What can hang from each mark:
D: S
S: Q
Z: R V
Q: S V
X: B J
W: H L V
V: J Q Z
J: V X
K: S
B: A X
R: Z
A: B

Known rows, with every way that one mark hangs from another:
S(Q(V)): [-15  -4   2 -11  13  18 -27  31  31  28  46  18  22  29  -9 -30   1 -27
 -16 -25  -5 -30  -5  25  -7  20  15 -21  10  21 -37  16  29  43  15   9
 -41  11   1  30  22 -13 -15   0 -11  48 -49 -27]
V(J(X) Q(S) Z): [ 42 -33 -14 -21  41   5   9 -32  43  -3  37   2  -1   2 -17 -27 -25  10
  19   5   3 -33  -9  14  15  28   2  16  36  21   8  15  36 -16  42  51
  14 -11   4  17  10  18 -13 -14  23  21 -21 -21]
J(X(B(A))): [ 13 -27 -20 -23   8  49   7 -10  33  -5  36 -30 -26  11 -12 -21   7 -21
 -22 -23 -26 -29 -21 -52 -20 -18  12  13   8  30  -3  32  39  -5  39  75
  -3 -19  32  13  -6  29  12  -5  18  45  20 -11]
W(H L V(J Z)): [-18 -47 -36  -1  10  -5 -16 -14  47  20  39  41 -18  14  14   2 -46 -10
  31 -12  57 -24  75  -6  43 -29  34  59  37  28  27 -22  93  25   6  50
  26  15 -32  19  32  92  10  36 -16  18  -7 -36]
D(S(Q(V(J(X))))): [-42 -22 -17 -26  11  32  -6  14  33  13  39   6   7  28 -55  -8  10 -41
 -13  15  11 -46 -24  18   4   8  14 -27  19  31 -32  14  32  63  18  35
 -17   8  -4  13  18 -19   9 -19   0  58 -55 -31]
X(B J(V)): [  6  -6  -8  -5  44  19 -52 -14  34  28  77 -32  -5  15  30 -54  -3 -18
   2 -13  -4  -5  -4   0  -8 -35  23  30  25  24   6  40  37  13  29  71
 -11 -28  -2  12 -19  11   8  -4  16  64  13 -19]
R(Z(V(J))): [  2  -2  10 -10   8 -25   7 -18  42   2  39   0  35  42   8   9 -20 -54
  20 -24  34 -22   5  -9  23   0 -18  -1  26  -2 -10  10  24  13   6  38
  19  28   4  21  45  43 -17   1 -23  13 -28 -51]
B(A X(J(V(Q)))): [ 29 -10 -15  -9  42  33 -58   6  42  21  89 -35 -13  14  27 -42   6  -7
  -3  23 -27   4   6 -12  -4  16  13  38  28  39   8  27  25   2  62  66
  -1 -57   0  -7 -35 -15  26 -12  29  53  28   4]
B(X(J)): [  8  -8  15  -5  24  31 -39   5  58  17  55 -41   3  14  15 -40   9 -14
  -3 -14  10 -28  -2  -6 -12  11   8  31  28  30  -9  31  33  12  11  62
 -12 -25  14  30 -10  -5  24 -33  19  43  13 -17]
A(B(X(J(V(Z))))): [ 24  -6 -14   2  17  15 -51  13  57  23  74 -29  -1   7  43 -49  24 -23
  -1  38 -11   8  20 -10   1  14   8  47  41  33   0  34  38 -19  38  65
  -9 -48  -4  -3 -14 -29  28 -16  49  37  25  21]
R(Z(V(J(X) Q))): [ 20  -9   0 -28  21 -16  31 -40  33 -15  43  -3  27  27 -11  12 -21 -45
  30  -2  26 -31 -17 -17  11  18 -27   8  28   3   4   5   3  -5  34  51
  25  -1  15  18  44  40 -13 -10 -11   9 -15 -33]
J(X): [  3 -12  15 -11  21  21  -6  -4  43  -1  32 -22   9  21  -6 -20  -4 -22
  12 -42  29 -44 -17 -11  -9  -6  14   6  17  12  -3  18  42  16  17  47
  -7  -4  15  31  15  14  -6 -31   5  35  -8 -21]
V(Q(S) Z(R)): [ 46 -22 -14 -17  27  -6 -23 -15  32  18  54  -6  26  -4  39 -37 -19   3
   4  -8  -2  -3  21  46  21  32  -1  -1  29  22  -1  31  31 -22  50  25
  13 -17   9  40  18  32  -5  18  11  -6  -8 -18]
D(S(Q)): [-21 -12   9 -23   9  33 -42  28  35  17  37   0  21  16 -22 -30   0 -25
 -10 -10  15 -22 -23  24  17  -5  15  -1  20  19 -31  13  30  47  16  31
  -9   7  -5  41  -9 -15   0   5   1  46 -32 -26]
J(X(B)): [ 14 -19  -3 -16  21  35   5 -17  37  -2  34 -28  -9  11 -11 -29   2 -17
  -6 -32   5 -35 -23 -25 -23 -22   8  17   9  17  -2  31  38   4  25  64
  -8 -16  24  30   9  27   3 -18  13  39   9 -17]
K(S): [ -8 -12  16  -4  37  13 -21   1  49   0  34 -16  13  14  -8 -31  -2 -12
  -6 -37  26 -21   2  25   4 -10  25   3  25  29 -15  28  33  35  14  47
  -8  -6  -4  39  24  13 -11 -14   1  34 -15 -33]
Q(S): [ 16 -17  18 -12  28   9 -16   4  45  23  30 -12  18  15  11 -44 -10   4
  16 -44  12 -29  -6  28   7 -10   8   4  17  11 -21  32  48  26  10  31
 -10   8   7  28  11   3  -6   5   0  19 -30 -33]
K(S(Q)): [-16 -11  16 -21  34  35 -28  18  37   8  33  -4  22  20 -27 -42   3 -13
  -9 -21  15 -24  -7  23   6  -7  35  -3  25  33 -29  23  25  54  23  36
 -22   6 -10  46   7  -1  -2 -12  -3  39 -20 -33]
D(S(Q(V(J)))): [-38 -14 -10 -18  12  16 -23  20  34  25  48  20  16  29 -38 -13  -2 -35
 -23   5   9 -35 -12  34  16  11  15 -25  20  26 -43   9  31  58   6  24
 -18  17 -10  17  14 -16 -10   4  -5  53 -63 -37]
X(B): [ 11 -10   2  -4  20  17 -15 -10  40  10  43  -9  -1  13  11 -37  -9 -13
 -15 -44   4 -20 -14  -4 -13 -19  12   8  13  14 -11  26  35   2  18  51
  -3  -5  14  39   5  34 -12   4   4  38  -1 -28]
Z(V(J Q(S))): [ 28 -34 -13 -12  33 -13  23 -26  38   8  47  10  24  30  -1 -35 -38  -7
  19 -17  -3 -25  -8  38  23  12 -11  13  23  11  -9  24  20   8  34  31
  14   0  -2  21  23  15  -4   8 -20  16 -43 -43]
J(V X): [ -4  -7  -1  -6  33  16 -33  -4  40  11  47 -21  10  26   4 -24  -2 -21
  25 -28  31 -27 -12  -2  -1 -20  19  14  20  14   2  25  46  24  21  53
 -12 -11  -7   8   1 -10 -10 -33   5  45 -12 -18]
J(V X(B(A))): [ 15 -21 -27 -16  22  39 -17 -14  32   8  57 -30 -24  13   1 -26  10 -27
  -1  -8 -21 -12 -14 -43 -13 -32  25  21   8  29   0  35  44   7  48  76
  -4 -28   5 -12 -13  16   8  -2  18  57  20  -7]
W(L V(J)): [-25 -30  -8  -5  26  10  -8  -6  37  21  44  32 -12  29  -1  -2 -32 -12
  32 -38  54 -26  34   6  33 -33  31  30  26  18   9  -5  77  42 -10  63
  33  15 -30  23  20  64  -2  11 -26  12 -24 -37]
X(B(A) J(V)): [ 10 -13 -24 -10  33  38 -49  -8  32  31  80 -37 -22   6  29 -45   4 -20
 -15   0 -33  -3  -1 -27  -5 -33  23  31  19  36   2  42  42   7  44  79
 -10 -30   2  -6 -35  12  19   8  22  67  25 -13]
Q(S V(J Z(R))): [  8 -23 -29  -5  12 -19 -13  -7  45  30  54   2  22  13  18 -14 -11 -19
 -10 -10   7 -20  30  50  31  35  -1 -26  25  34 -20  33  51  11  15  18
  -6  13  -2  10  53  20  -5  12   3   7 -42 -38]
B(X(J(V(Z)))): [ 26  -2 -11   4  26  14 -67   1  55  24  76 -38   3   2  41 -49   7 -20
   6  17   8  -7  14  -1   5   2  17  45  40  31  11  25  41  -6  32  55
 -14 -38  -2   7 -14 -23  16 -32  37  51  20  -8]
A(B(X(J))): [ 12 -13  14  -6  13  27 -21  23  63  18  53 -30  -4  19  18 -43  29 -22
  -5   7  -4 -10  -3 -12 -13  17  -1  36  28  32 -25  41  36   1  18  65
  -4 -39  16  17 -14 -13  38 -16  32  30  19  14]
W(H L): [-30 -43   2  -6  16  14 -18  -1  45  23  35   2   1  19  21  -5 -23  -2
  20 -42  38 -22  56   5  12 -36  41  37  29  19 -10  -5  71  41   6  41
  -3   9 -10  21  17  55   5  26 -22  32 -16 -34]
S(Q(V(J))): [-24  -5  -7 -10  16  14 -15  22  35  20  47  27  20  38 -24 -10 -12 -31
 -12 -19   8 -38  -6  28   5  26  18 -30  14  22 -37   9  36  52  10  19
 -28  19 -15  23  18  -5 -20  -8 -16  49 -62 -42]
J(V(Q Z(R)) X): [ 29  -8 -25 -12  28   0 -43 -21  25   4  75 -15  17   4  34 -16 -21 -24
  11   6  23  -4   7  16  16  19  11  12  31  22  24  23  25 -19  64  41
  10 -35   0  20  21  13  -5 -20  21  20   9  -4]
R(Z(V(J Q(S)))): [ 28 -16   7 -28  37 -28  16 -29  41  12  45   3  36  27   9 -20 -29 -20
  31 -10   4 -10   1  27  28  16 -26   7  28   3 -10  19  10   8  25  33
  26  12   1  12  36  33 -11  23 -19  -3 -31 -40]
K(S(Q(V))): [-25 -11   3 -16  33  23 -24  26  36  18  44   5  24  19 -22 -39  10 -23
 -20 -13   0 -26  -3  38   0   9  35 -20  14  44 -39  32  18  62  16  19
 -45   0  -6  33  32 -13  -3   1  -4  49 -40 -33]

Rows:
[ 14 -22 -20   0  18 -16  -6  -7  52  25  45  12  10  11   1 -31 -15  -2
  -3  -6  -4 -32  17  35  21  26  -1  -8  30  28 -18  23  47   4  12  26
 -18  15  -1  11  36   3 -19  10  12  27 -55 -40]	Q(S V(J Z))
[ 16 -18  -9 -14  23  46 -20  -6  32  14  61 -35 -25   2  15 -38   3 -20
 -29 -13 -36 -14  -7 -35 -14 -12  14  23  20  34  -5  36  40  -6  44  73
  -7 -27  23  19 -21  30  19  10  21  59  24 -24]	X(B(A) J)
[-32 -10  -6 -14  38  20 -14  13  42  12  46  17  17  30 -43 -18   0 -23
 -21  -5  12 -30   2  38   5  14  33 -25  22  42 -36  24  27  74  14  25
 -31  16 -16  24  31  -5 -10  -7  -8  50 -55 -47]	K(S(Q(V(J))))
[ 26 -30 -39 -16   1  38  12 -26  45 -14  38 -13 -35   5 -18  -7 -10 -29
 -20   8 -20 -31  -2 -57  -2   4  15  14  24  35   7  19  49 -25  48  85
  14 -10  16   8   0  46  -4  -9  38  43  16 -25]	V(J(X(B(A))) Z)
[ 27 -21  -1 -18  58   6 -21 -16  35  14  56 -16  13  16   3 -52 -12  10
  36 -10  -1 -16 -15  26   4  -4   8  21  21  19   3  32  29  20  43  40
  -9 -27  -8  -2   3 -12  -1  -9   8  32 -16  -8]	J(V(Q(S)) X)
[ 45  -7 -28   2  47   5 -56 -28  23  20  94 -12  -5 -15  42 -62 -23  -1
  -7  15 -17   4   0   1   2  -4  14  46  34  35  26  27  22 -33  66  70
   0 -45  -3  18 -23  18  -7   8  37  55  20  -5]	X(B J(V(Q Z)))
[ 26  -1  13 -17  23 -22   1 -25  33   0  53  -1  44  22  29 -21 -19 -36
  18 -19  13  -4  -3   1  12  11 -29  10  23  -1   1  12   0 -13  35  30
  10   1  17  31  42  40 -17  19 -16   2 -12 -26]	R(Z(V(Q)))
[  4  -4  -8  -7   1  13 -32  22  32  21  49  21  23   6   6 -36  -9 -24
 -19  -9 -12 -21   9  17   8  28  13  -9  23  27 -25  11  32   7  33  10
 -43   3  -3  33  29  -4 -23   3   6  44 -41 -26]	S(Q(V(Z)))
[ 32  -9 -15  -4  16  -5 -36 -10  30   5  63   4  28   2  39 -18 -25 -15
 -10 -18  16  -4  18  25  16  34   2  -2  31  13   9  14  25 -29  52  23
  14 -20   6  50  33  42 -18   6  10   2  -2 -16]	V(Q Z(R))
[ 18 -20 -14  -2  12 -11   0 -16  20  -3  64  -3  37  28  33 -16 -28 -36
  -2 -30  18  -8   5  25  19  21 -11  -8  15   4   1  28  13 -10  46  23
  19 -13  16  49  43  36   1   6 -24  -1 -12 -25]	Z(R V(Q))
[  7   6 -19  -1  22   2 -75  -6  33  29  82 -30  20   5  57 -29  -7 -34
   2  -1  23   2  23  18  25  -3  13  12  42  24  13  32  45  -3  40  46
   0 -20  -9  20   4   6  10 -14  22  31   7 -21]	X(J(V(Z(R))))
[ 39 -15  14 -29  32 -21   8 -19  36  16  45 -10  44  16  27 -40 -18 -18
  29 -16  -2  -5   0  22  20  12 -30  12  25   1 -11  27   9   4  34  21
   5   5  15  17  35  25  -5  33 -16  -9 -18 -27]	R(Z(V(Q(S))))
[-21 -27 -21   8  16 -14 -15  -5  51  24  30  27 -10  33  -9   2 -39 -10
  29 -36  52 -37  40  -1  24 -12  16  39  19  14  13  -6  73  47   0  40
  15  15 -29  24  27  66  14  14 -23  20 -10 -30]	W(H V(J))
[ -3  -8 -21  -5   3   0 -26  17  35  16  51  33  18  23 -12 -16 -16 -31
 -18   0  -2 -34   8  18  10  39  17 -22  26  24 -22   2  40  23  23  18
 -25  16 -11  28  27   1 -27  -6   8  45 -54 -41]	S(Q(V(J Z)))
[ 25 -11  -9  -6  56  18 -53 -25  25  25  91 -22  -3   5  32 -60 -15  -4
  -4  -2 -11  -1  -6   3  -9 -20  23  32  26  28  14  33  20  -7  52  69
  -1 -47  -8  15 -18  16   4   7  21  58  13 -12]	X(B J(V(Q)))
[ -3 -27 -39 -15  13  29  24 -17  32  -1  52 -10 -32  22 -29  -2   7 -33
 -30  -4 -27 -40  -9 -35 -19   6  13  -9   5  40 -12  28  41  10  34  69
 -13  -7  24  -5  20  27   2  -2  15  57 -10 -23]	Q(V(J(X(B(A)))))
[ 10 -10 -21  -1   6  -5 -26 -13  43   6  51   4  17  22  16  10 -24 -34
  -6 -25  34 -24  20  18  29  21   9 -19  34  11  -4  15  52  -6  23  41
  20  11  -4  40  27  45 -18 -13   5  10 -18 -43]	V(J Z(R))
[ 30 -16   4  -6  57  -6 -43   1  39  35  64  -5  19  15  25 -57 -20  16
  27 -18  -2  -8   2  49  17  -2  15  19  21  17  -5  26  28  20  38  28
  -6 -14 -17  10  -7  -9 -15  10   2  27 -26 -15]	J(V(Q(S)))
[  7 -28 -29 -21  16  39  17 -21  41  -8  39 -20 -31  21 -33   1  -5 -31
 -15 -14 -17 -37 -18 -49 -11 -10  14   8  11  28  -5  29  46   6  33  82
  10 -11  13   5  -6  46   5 -13  17  49  12 -29]	V(J(X(B(A))))
[ 44  -4 -15   4  40  10 -65  -9  45  18  91 -26   3  -2  41 -53  -3  -7
   5  30  -4   1  10   5   0  23   9  51  44  37  18  20  20 -23  54  54
  -4 -55  -4  13 -18 -17   8 -20  42  47  24   6]	B(X(J(V(Q Z))))
[-30 -44 -11  -3  19   7 -15   0  46  33  34  22  -7  20  20 -11 -31  -1
  34 -43  54 -26  65   0  23 -42  32  61  22  24  16  -5  88  50   2  43
   9   6 -19  21  26  75  24  38 -30  17  -1 -22]	W(H L V)
[-14  -8 -33 -12  -4  -1 -28  15  31  21  59  23  28  25   0   4 -10 -45
 -28  -1   9 -23  19  33  26  39  14 -44  25  30 -24  16  38  25  26  10
 -15  11 -11  30  35  14 -11  -5  -3  23 -42 -41]	S(Q(V(J Z(R))))
[ 35 -22 -23 -14  32 -14 -14 -22  36   9  55   7  22   8  18 -13 -29  -2
   2  -3   6  -7  17  45  34  40   1  -8  35  20  -1  22  33  -7  47  26
  27  -3  -2  29  25  36 -10   9   8  -5 -24 -27]	V(J Q(S) Z(R))
[ 47 -28 -15 -12  47   4 -30 -24  33  13  56 -12   8  -3  15 -57 -16  11
  32  10  -1  -7   0  22  13  12   4  30  31  26  13  26  32 -10  59  42
  -2 -27  -5  -3   1 -12  -8  -6  25  30  -9  -3]	J(V(Q(S) Z) X)
[ 44 -14 -14  -2  44  -8 -46 -13  36  26  65   6  22  -3  32 -62 -22  15
  21   2  -7   6   9  39  23   8   6  24  35  20   9  20  32 -14  52  27
  -1 -20 -10  11   6  -3 -21  14  22  24 -17 -11]	J(V(Q(S) Z))
[  9 -27 -18   1  34  -9 -19  -1  36  19  45  30  -5  15  12 -29 -36   5
  24 -29  32 -21  35   8  11  -2   8  54  18  18  21  -4  55  22  30  30
  12 -11 -15  39  22  65  13  31 -15  11   1  -1]	W(H V(Q))
[ 40 -12 -25  -9  38 -14 -50 -13  31  29  75  -1  32   0  48 -42 -18   0
  15   4   2  12  22  54  30  18   7   7  33  20   9  32  31  -8  58  20
   7 -24 -15  16   6  17  -6  18  12   3 -10  -5]	J(V(Q(S) Z(R)))
[ 17  -2   6 -16  27 -27  14 -30  40  -4  56  11  39  35   7   5 -27 -37
  23 -11  20 -14   1   2  19  19 -21   0  31  -3  -1   0   8  -5  26  38
  31   8   5  27  44  44 -23  11 -18   1 -25 -39]	R(Z(V(J Q)))
[ 27  -5  -3  -5  42  16 -45  12  48  22  88 -20   2  21  32 -53  17  -9
   5  30 -15  14   0   8  -7  14   5  43  31  34  -6  33  20  -3  44  64
   1 -66  -5   2 -24 -27  33 -10  33  33  20  32]	A(B(X(J(V(Q)))))
[ 33 -11 -17  -3  34   4 -34 -20  32   2  68  -4   8   4  16 -37 -18 -11
  20   1  15 -14   0   3   6  14  19  26  30  19  23  10  28 -21  56  46
   1 -31  -2  16   6   6 -23 -22  27  36  -2  -1]	J(V(Q Z) X)
[  5  -6   5   2  24  22 -51  22  57  24  72 -34  -2  29  32 -43  29 -24
   5  20  -5   7   3   0  -6  -1   9  37  29  32 -14  42  39  16  26  64
  -8 -47  -3  -9 -21 -34  36 -21  32  38  16  21]	A(B(X(J(V))))
[  8 -42 -42 -18   1  31  45 -38  33 -20  36 -26 -19  28 -25   0 -14 -50
 -15 -11 -23 -34 -21 -55  -2 -17   0  12   9  21  -1  35  37  -1  43  73
  16 -12  21   3  14  38  15  -5   2  42  10 -35]	Z(V(J(X(B(A)))))
[  6  -2   4   2  38  22 -62   7  57  28  73 -45   6  22  29 -45  12 -16
   7  -4  13 -10   2   1  -8 -11  17  36  32  26  -2  33  38  24  24  62
 -15 -32  -6   7 -18 -23  22 -35  27  57  13  -7]	B(X(J(V)))
[ 25   2 -21  -3  40   0 -76 -15  23  25 100 -20  22  -2  58 -31 -21 -21
   3  12  13  10  24  28  21  14  11  18  43  26  19  29  26 -17  62  47
   7 -38 -10  24   3  19   1  -5  25  26   9 -11]	X(J(V(Q Z(R))))
[ 25 -45 -13 -23  35   2  44 -43  33 -10  42  -6  14  28 -23 -30 -27 -13
  24  -9  -2 -33 -20  12  18  17 -16  13  20  15  -3  28  21   9  44  46
  15  -7  11  14  29  12   6  -9 -10  15 -30 -36]	Z(V(J(X) Q(S)))
[ -4 -11 -34  -7   1  -5   1 -15  41  -1  51  -5   9  21   4  16  -7 -44
  -9  -6  25 -42  17  10  13  32   3 -30  20  31  -2  20  46   5  25  36
  -5  -1   9  18  52  25  -6 -21   8  20 -29 -31]	Q(V(J(X) Z(R)))
[  8 -28 -26 -16  16  -1  30 -40  22 -21  57  -6  20  40  -5  14 -32 -48
   8 -16  26 -29 -13  11  18  26 -13 -11  22  10   4  25  22   1  46  40
  32 -18  12  30  40  38  10 -23 -19   4 -14 -31]	Z(R V(J(X) Q))
[ 28 -17 -27 -13  48  32 -48 -15  22  25  95 -28 -24   0  29 -51  -8  -8
 -16  10 -41   6   0 -18  -7 -17  21  32  22  37   9  32  23  -8  69  73
  -1 -51   0   1 -34  14  16  17  22  67  26  -5]	X(B(A) J(V(Q)))
[ 31 -21 -44 -11  14  38 -24 -19  36   2  55 -26 -24  -2  17 -28   2 -26
 -11  10 -20  -5   2 -50  -2 -19  20  28  18  36  18  31  42 -18  60  72
  -8 -32   8  -9 -13  22  -2  -2  41  55  28  -2]	J(V(Z) X(B(A)))
[  8 -32 -23 -23  30  11  26 -23  42  18  41 -12 -11  14 -26 -31   0  -8
  -7 -14 -18 -40 -18   6 -15 -11   2  -4   7  35 -19  41  43  27  14  53
 -14  -4  16  -5  21  11   7  -2  10  43 -27 -25]	Q(S V(J(X(B))))
[ 23  -7 -23   1  29  15 -59 -20  32  21  77 -28  -5  -6  44 -55  -6 -18
  -6   8  -6   0   8  -9   2 -24  20  38  37  32  15  32  39 -12  40  64
  -8 -31  -2  13 -21  10   0  -4  33  60  21 -20]	X(B J(V(Z)))
